Every row comes from one small tree of marks. The marks that hang from a mark follow it in brackets, in the order of their numbers. Every link used is in the known rows. Which tree was each row made from?
Known rows:
Z_192{Z_840{Z_47{Z_10} Z_619 Z_707}}: [  4.3 -20.5  -3.2   1.0 -18.0 -27.6   6.3 -47.8 -14.7   0.0  19.7  -4.8
 -29.5   1.0  12.9 -38.9  18.4   9.1 -40.2  -4.0  48.9 -29.6]
Z_47{Z_10 Z_256 Z_840{Z_192 Z_619 Z_707}}: [ 13.8 -20.0  -9.0 -43.8 -33.5  17.5 -13.7   7.7  16.6 -20.0  13.3 -20.5
  12.9  -1.1  -2.5  -4.4 -11.5  18.2 -40.0  35.8  -3.4  42.5]
Z_27{Z_256 Z_840{Z_47}}: [ -5.4   9.4   2.4  26.1   3.4  20.5   5.5 -23.4   0.2  27.1  -3.1  24.4
  -8.6   3.6   0.4  30.1   9.1  -3.9  -9.4   7.7 -15.2 -60.4]
Z_256{Z_27{Z_47{Z_10} Z_840{Z_192 Z_707}}}: [-60.4   3.0  20.4  11.4 -12.0  -6.6  60.8 -19.8  -9.9  24.5  12.3 -12.0
 -25.1  25.7   1.0  -2.0  -3.0 -15.7 -21.1   6.4  14.9 -19.3]
Z_27{Z_840{Z_47{Z_256}}}: [ 16.8  22.6  -9.0  11.5  22.7  19.6  -7.9  -5.5  -0.9  16.9 -26.4  33.1
   7.1 -11.6  -0.5  12.1   2.0  21.5  13.8  -6.2 -25.6 -20.0]
Z_27{Z_47{Z_840} Z_256}: [  5.5  -0.5  -1.9  15.3  13.6   3.0 -13.3  32.8  -7.5   4.8  12.5  17.8
 -25.6  16.1 -31.8  26.3 -12.9 -20.7  24.9   5.3 -29.5 -12.9]
Z_47{Z_840}: [ 18.6  -1.7 -23.6  10.9  30.4   2.1 -28.5  39.3  20.8  -3.4  -4.2  12.7
  -5.1   6.9  -5.1  15.9   9.3 -13.0  36.4   5.1 -14.9   5.9]
Z_192{Z_840{Z_619}}: [ 11.8   1.3 -12.9  28.9  22.3 -29.6   8.0   2.6   4.2 -13.7   3.8   9.9
   8.5  17.5  -7.9   5.3  28.5 -15.0   6.5  -8.5  18.8 -16.2]
Z_27{Z_47{Z_10}}: [  8.0  -4.6 -20.7  13.5  40.9 -22.7 -13.0  14.3  -4.7  -3.1   8.6  19.7
 -56.7  33.3 -11.1  -9.2  31.4 -12.7  12.3   2.4   2.5 -13.7]
Z_27{Z_47{Z_840{Z_192 Z_619}} Z_256}: [ -5.0 -18.5   3.0   5.5 -10.1  -2.7  27.8  23.8 -10.6 -13.1  11.3 -21.1
  -4.7  16.7 -53.8  20.6 -10.2 -11.5 -31.4  19.7 -17.1   0.9]
Z_619{Z_840}: [  3.2  16.2 -15.8  11.0  28.7   1.6 -16.4  39.9  42.4   3.4 -14.4  17.0
   6.1  11.2   7.7   0.1  23.8 -21.7   6.4 -29.7  -4.8 -28.0]
Z_619{Z_840{Z_47{Z_10 Z_256} Z_192}}: [ 12.4  22.4  -5.7 -12.0 -10.6  -5.2  -5.9   1.5  32.4  -1.9 -28.8  -2.6
 -14.4 -11.3 -24.0 -13.0   2.2  35.4 -50.2   6.0 -13.3   2.5]
Z_47{Z_10 Z_256{Z_27} Z_840{Z_707}}: [-13.6   9.2  10.0 -24.6 -18.1  12.9 -32.2   1.9   5.9   4.4  12.7   1.9
  -7.0  -3.5  24.0  -5.4 -22.3   6.0  23.4  22.8  -5.4  43.6]
Z_256{Z_27{Z_47}}: [-34.6  11.5   5.5  43.5  43.1 -30.4  28.0  19.4 -24.2   8.9  -4.2   0.6
 -35.6  13.9 -11.3  -7.9  19.6 -22.2  35.3 -27.5   2.2  -6.6]
Z_840{Z_47{Z_10 Z_256} Z_707}: [ 12.9   0.1 -10.4 -16.7  -6.7   3.9 -29.4 -20.1  -4.8  11.2   2.2  14.7
 -38.0 -14.3  22.2 -30.6  11.3  27.0 -10.6  -7.5   8.0  -5.8]
Z_10{Z_47{Z_256{Z_27}}}: [ -4.0  25.2  18.1  18.0  16.2  -6.9 -15.8  -4.0  -3.8   4.1 -13.9  11.5
  19.2 -16.0  23.1  22.5  -7.1 -11.3  65.5 -12.8 -14.8  12.0]
Z_10{Z_47{Z_840{Z_192 Z_619 Z_707}}}: [  3.3 -31.0   5.6 -19.5 -29.0  10.2   7.0   1.1  10.1 -11.5   9.9 -29.6
  38.0 -12.2   7.9   8.9 -13.5 -20.8  -6.1  -3.5  15.9   5.0]
Z_192{Z_840{Z_47{Z_10 Z_256{Z_27}} Z_619}}: [  0.6  13.8  20.2  13.1  -8.4 -37.0   6.8 -46.6 -24.5 -11.7  -3.7  -5.5
 -14.1  -5.0 -11.0 -25.2   0.8  34.9 -18.1  16.9  15.4  17.9]
Z_840{Z_47{Z_256} Z_619 Z_707}: [  6.8  -9.4  -5.0 -12.7  -5.5   9.2  -4.1 -10.6 -24.6  -0.3  -2.3  -3.9
   1.9 -23.4  16.0 -39.9  11.3  19.6 -20.6 -32.8  11.1  -6.0]
Z_192{Z_840{Z_47{Z_256}}}: [ 27.3  31.9  -4.2  31.6  11.5 -30.8   1.3  -7.6  -6.7   6.8 -20.8  31.5
 -11.8 -20.6 -21.9  -0.8   2.2  27.0  29.0 -14.5  -7.2  -7.8]
Z_256{Z_27{Z_47 Z_840{Z_619}}}: [-34.8   3.3  13.3  23.6  29.2  -0.9  40.5   2.5 -32.8   2.5   0.5  -3.6
   8.3  28.5  -2.9  -4.0   9.2 -21.6   0.1 -14.8   1.0 -18.6]
Z_840{Z_47 Z_192 Z_619 Z_707}: [-24.2 -27.0  -3.1   5.6 -12.6 -12.1  46.7 -13.3  -8.8   2.3  -4.8 -31.9
  -9.8 -13.3  -2.9 -37.0  28.7   2.7 -55.7 -28.2  39.2 -25.7]
Z_10{Z_47{Z_256{Z_27} Z_840}}: [  8.6  23.3  17.5   4.2   4.8   5.5 -33.7   8.9   0.6   0.8 -11.4   7.0
  30.0 -21.4  10.4  31.3 -34.3  -3.3  73.4   5.4 -29.8  38.1]

Write each row's tree:
[  2.3 -11.9   0.6 -23.5 -18.6   6.5  20.7  33.3 -17.4 -11.1   3.9 -18.8
  11.5  -5.5 -31.2 -15.7 -25.4  12.5 -17.4 -12.7 -13.0  33.2]	Z_27{Z_47{Z_256 Z_840{Z_192 Z_619 Z_707}}}
[-21.4  25.0  31.6   0.9 -11.8  27.8  -0.5 -24.2  -6.1  23.0   0.5  18.3
  44.2 -15.2  50.3  27.3 -27.4 -16.6  53.0 -18.6 -10.4 -13.5]	Z_10{Z_47{Z_256{Z_27{Z_840{Z_707}}}}}
[ -4.1  18.7  25.3   2.7   2.7  23.9  -4.5 -22.2 -13.4  -2.6  -6.8   4.4
  64.0  -2.6  27.1  29.9 -17.4 -10.1  29.1   1.0 -15.3   1.0]	Z_10{Z_47{Z_256{Z_27{Z_840{Z_619}}}}}
[-14.8 -12.7  -6.3   4.8  -0.9  -9.1  30.7  37.1  -2.3   9.9   3.9  -9.8
 -21.6   4.8 -27.9  -6.7 -10.0 -10.8   3.9 -17.7  -1.9   3.0]	Z_27{Z_47{Z_840{Z_192 Z_707}}}
[ 18.5  15.6   1.6  -0.8 -18.6 -22.7 -12.4 -34.7  -5.3  10.8   4.8  25.6
 -31.4 -15.4   8.2 -19.0  -2.9  28.8   2.7  -2.5  16.2  -9.8]	Z_192{Z_840{Z_47{Z_10 Z_256} Z_707}}
[ 17.5   5.4 -12.3  30.9  13.6 -42.7  -5.1 -31.6   1.0   4.1  -2.9  21.3
 -45.9   4.8 -11.5  -9.0  22.2  11.4   0.0  10.4  21.6 -26.2]	Z_192{Z_840{Z_47{Z_10}}}
[  5.9 -10.7  -8.8 -30.4 -24.0  22.0   5.5  25.7   9.9 -15.5   0.7 -18.5
  33.7 -11.6  -8.8  -2.0 -16.4  10.7 -20.9   6.4  -8.0  34.8]	Z_47{Z_256 Z_840{Z_192 Z_619 Z_707}}
[ 29.3 -10.0 -17.2 -15.2   9.0   0.3 -31.2 -19.5 -11.7 -17.6  -4.4   3.0
 -19.1  -0.9  -0.8 -26.6  22.5  30.9 -33.0  15.0   4.2  12.2]	Z_840{Z_47{Z_10 Z_256} Z_619}
[-44.7   3.3  18.4   7.1   5.2  -0.1  25.0 -20.1 -20.9  25.5  20.9   9.2
 -30.4  27.2  23.8  -8.8   0.5 -20.1   5.7  -3.8  12.3 -27.0]	Z_256{Z_27{Z_47{Z_10} Z_840{Z_707}}}
[ 18.5  -2.5 -10.8  -9.4   6.0  -6.0  12.6  42.4 -11.2 -22.9 -12.0 -14.7
  11.4   3.7 -55.5   2.8 -17.8  17.9 -11.7   7.7 -31.2  43.1]	Z_27{Z_47{Z_256 Z_840{Z_192 Z_619}}}
[ -6.9  -6.7   0.9   6.2   4.5  31.5   2.2  -6.8   8.2   2.6  14.3  13.5
  28.3  24.0  10.1  40.8  14.9 -27.2 -18.0  15.6 -12.0 -45.2]	Z_27{Z_256 Z_840{Z_619}}
[ -3.3  -3.7  28.0 -24.0 -28.6  18.1 -20.0  -4.9 -19.8  -7.5   9.5 -18.4
  46.6 -26.6  32.0  -0.7 -38.5  -9.6  33.5 -11.2   0.0  35.6]	Z_10{Z_47{Z_256{Z_27} Z_840{Z_619 Z_707}}}
[ 28.1   8.1 -18.1  -0.8  16.8  -4.7 -32.7 -14.4   1.2  -0.1 -10.5  20.6
 -37.3  -5.9  -0.6 -12.3  16.6  28.9  -1.6  13.4  -9.1   5.5]	Z_840{Z_47{Z_10 Z_256}}
[ -3.5  -8.1  -5.4  13.7   0.0 -18.6  16.5  -2.8  -0.4  -2.8  17.4   6.7
  10.1   6.1  15.9 -12.4  17.6 -18.9  -0.7 -27.0  33.2 -25.7]	Z_192{Z_840{Z_619 Z_707}}
[-14.9   9.1  -9.3  32.4  29.2  -6.9  49.4  20.6   5.5  13.7 -14.2  12.0
  -6.6  24.6 -31.5  23.3  11.7 -14.2   0.0  -5.1 -14.5 -30.1]	Z_27{Z_47 Z_840{Z_192}}
[ -9.8  20.9  -0.3   5.8  19.2  -7.5 -22.3  -1.6   8.3  -2.2  -2.0  11.5
 -19.0   9.1  12.2   3.9  13.9   7.2  21.0  21.8  -8.9  26.7]	Z_47{Z_10 Z_256{Z_27}}
[ 18.3 -21.9  -3.9  -0.8  -3.8  -2.0  -2.7   8.8  13.0 -21.0  -4.4 -24.0
  36.8  -3.4 -15.2  24.1  -4.1 -16.0   1.0  12.8   0.1  11.5]	Z_10{Z_47{Z_840{Z_192 Z_619}}}
[ 48.4  14.2  -8.1  -9.3  10.1  13.2 -55.0  22.2  14.3  -4.0  -9.3  24.1
  30.8 -17.2   2.9  34.7 -26.1  -2.6  66.9   5.3 -36.4  21.0]	Z_10{Z_47{Z_256 Z_840}}
[-11.4 -10.1  10.2 -37.2 -24.3  17.2 -27.7  -3.1  -6.2 -14.9  19.9 -18.6
   7.1   0.5  25.5 -18.1 -19.7   9.2  -8.7  24.3   3.1  49.0]	Z_47{Z_10 Z_256{Z_27} Z_840{Z_619 Z_707}}
[-37.4  -8.5  13.5  11.8  -6.7  -7.2  49.3 -50.3 -11.6  -1.2  -9.8 -31.7
  -6.5  10.6  -9.7  -9.0  18.3  12.9 -68.5  33.9  23.9  -9.7]	Z_256{Z_27{Z_840{Z_47{Z_10} Z_192 Z_619}}}
[ 34.3 -13.3   3.3 -36.5 -24.2  28.1 -44.5   9.2  -3.8 -12.6  11.8  -0.4
  51.0 -22.1  28.3   7.1 -31.9  -6.3  30.6  -8.6  -8.3  21.3]	Z_10{Z_47{Z_256 Z_840{Z_619 Z_707}}}
[ 33.6  13.1  -2.9  -3.2  -5.9   4.3 -21.9  20.0  24.5  -8.7 -18.8   3.4
  31.7 -20.8 -20.3  43.4 -27.6   4.2  42.0  15.6 -35.0  32.0]	Z_10{Z_47{Z_256 Z_840{Z_192}}}
[ 29.7   3.9   1.7 -22.1 -13.6  22.9 -47.1  12.7   9.0   4.9   2.5  16.7
  30.1 -24.2  28.7  19.9 -35.2  -8.8  64.3 -13.8 -19.2  13.1]	Z_10{Z_47{Z_256 Z_840{Z_707}}}
[-67.3  11.3  18.3  21.7  -6.8   7.1  60.2  -7.2  10.5  24.3  -3.0 -11.9
  12.7   3.8  17.8  13.9   5.4 -22.0  -5.3  -6.9  14.1 -22.6]	Z_256{Z_27{Z_840{Z_192 Z_707}}}
[ -1.5 -26.4 -16.0   5.4   3.6 -21.9  18.9 -25.4  -1.1 -15.4  -6.6 -28.3
 -31.1   6.1 -23.3 -25.3  38.9  17.3 -69.1  21.8  28.2  -6.2]	Z_840{Z_47{Z_10} Z_192 Z_619}
[-28.6  -1.0   5.7  16.1   9.3 -29.3  26.5  13.2  -6.3  -2.6   0.2 -21.8
 -42.1  20.8 -41.5   1.2  -4.9  -0.4  -0.6  32.1  -3.6  30.2]	Z_256{Z_27{Z_47{Z_10 Z_840{Z_192}}}}
[-23.5 -24.4 -10.0   0.2  -6.7  -2.2  36.8  11.1  10.4  -6.4   6.4 -24.2
   7.8   4.9   5.7 -11.1  31.0 -17.8 -37.3 -17.6  29.9 -14.5]	Z_840{Z_192 Z_619 Z_707}
[ -5.0  -3.2  -5.1 -15.6  -8.7   2.3 -19.9 -11.6  21.8  16.1  -1.0   2.8
 -30.5  -4.7  27.1 -43.2  15.4   1.0 -40.4 -22.3  25.8 -41.4]	Z_619{Z_840{Z_47{Z_10} Z_707}}
[  9.9  -7.2  -1.1 -33.2  -7.8  26.5  -6.5  -9.0 -20.5  -0.7  23.7  15.2
   2.5  25.5  15.4 -11.0  -9.4   5.7 -23.2   2.5  -5.3  -9.6]	Z_27{Z_47{Z_10 Z_256} Z_840{Z_619 Z_707}}
[-11.7  11.2  -6.4  21.0  10.5 -13.8  29.1  16.0  30.5   7.6 -36.1 -10.3
  -6.7 -12.2 -26.7 -14.4  21.5   5.5 -40.5 -26.0   2.6 -30.1]	Z_619{Z_840{Z_47 Z_192}}
[ 16.8   2.6   5.2 -19.6 -29.6  15.1 -11.4  12.8  18.2   4.3  -3.9  -3.4
  33.8 -29.2   5.1  27.4 -37.4   0.8  34.7  -3.0 -14.2  21.1]	Z_10{Z_47{Z_256 Z_840{Z_192 Z_707}}}
[ 12.6 -36.6 -17.9 -34.1 -12.6  14.7 -37.3   2.9  10.0 -17.0  29.0 -11.1
  -5.1  18.9  23.4 -16.3   7.3 -11.6 -21.0  20.3  20.2  10.1]	Z_47{Z_10 Z_840{Z_619 Z_707}}
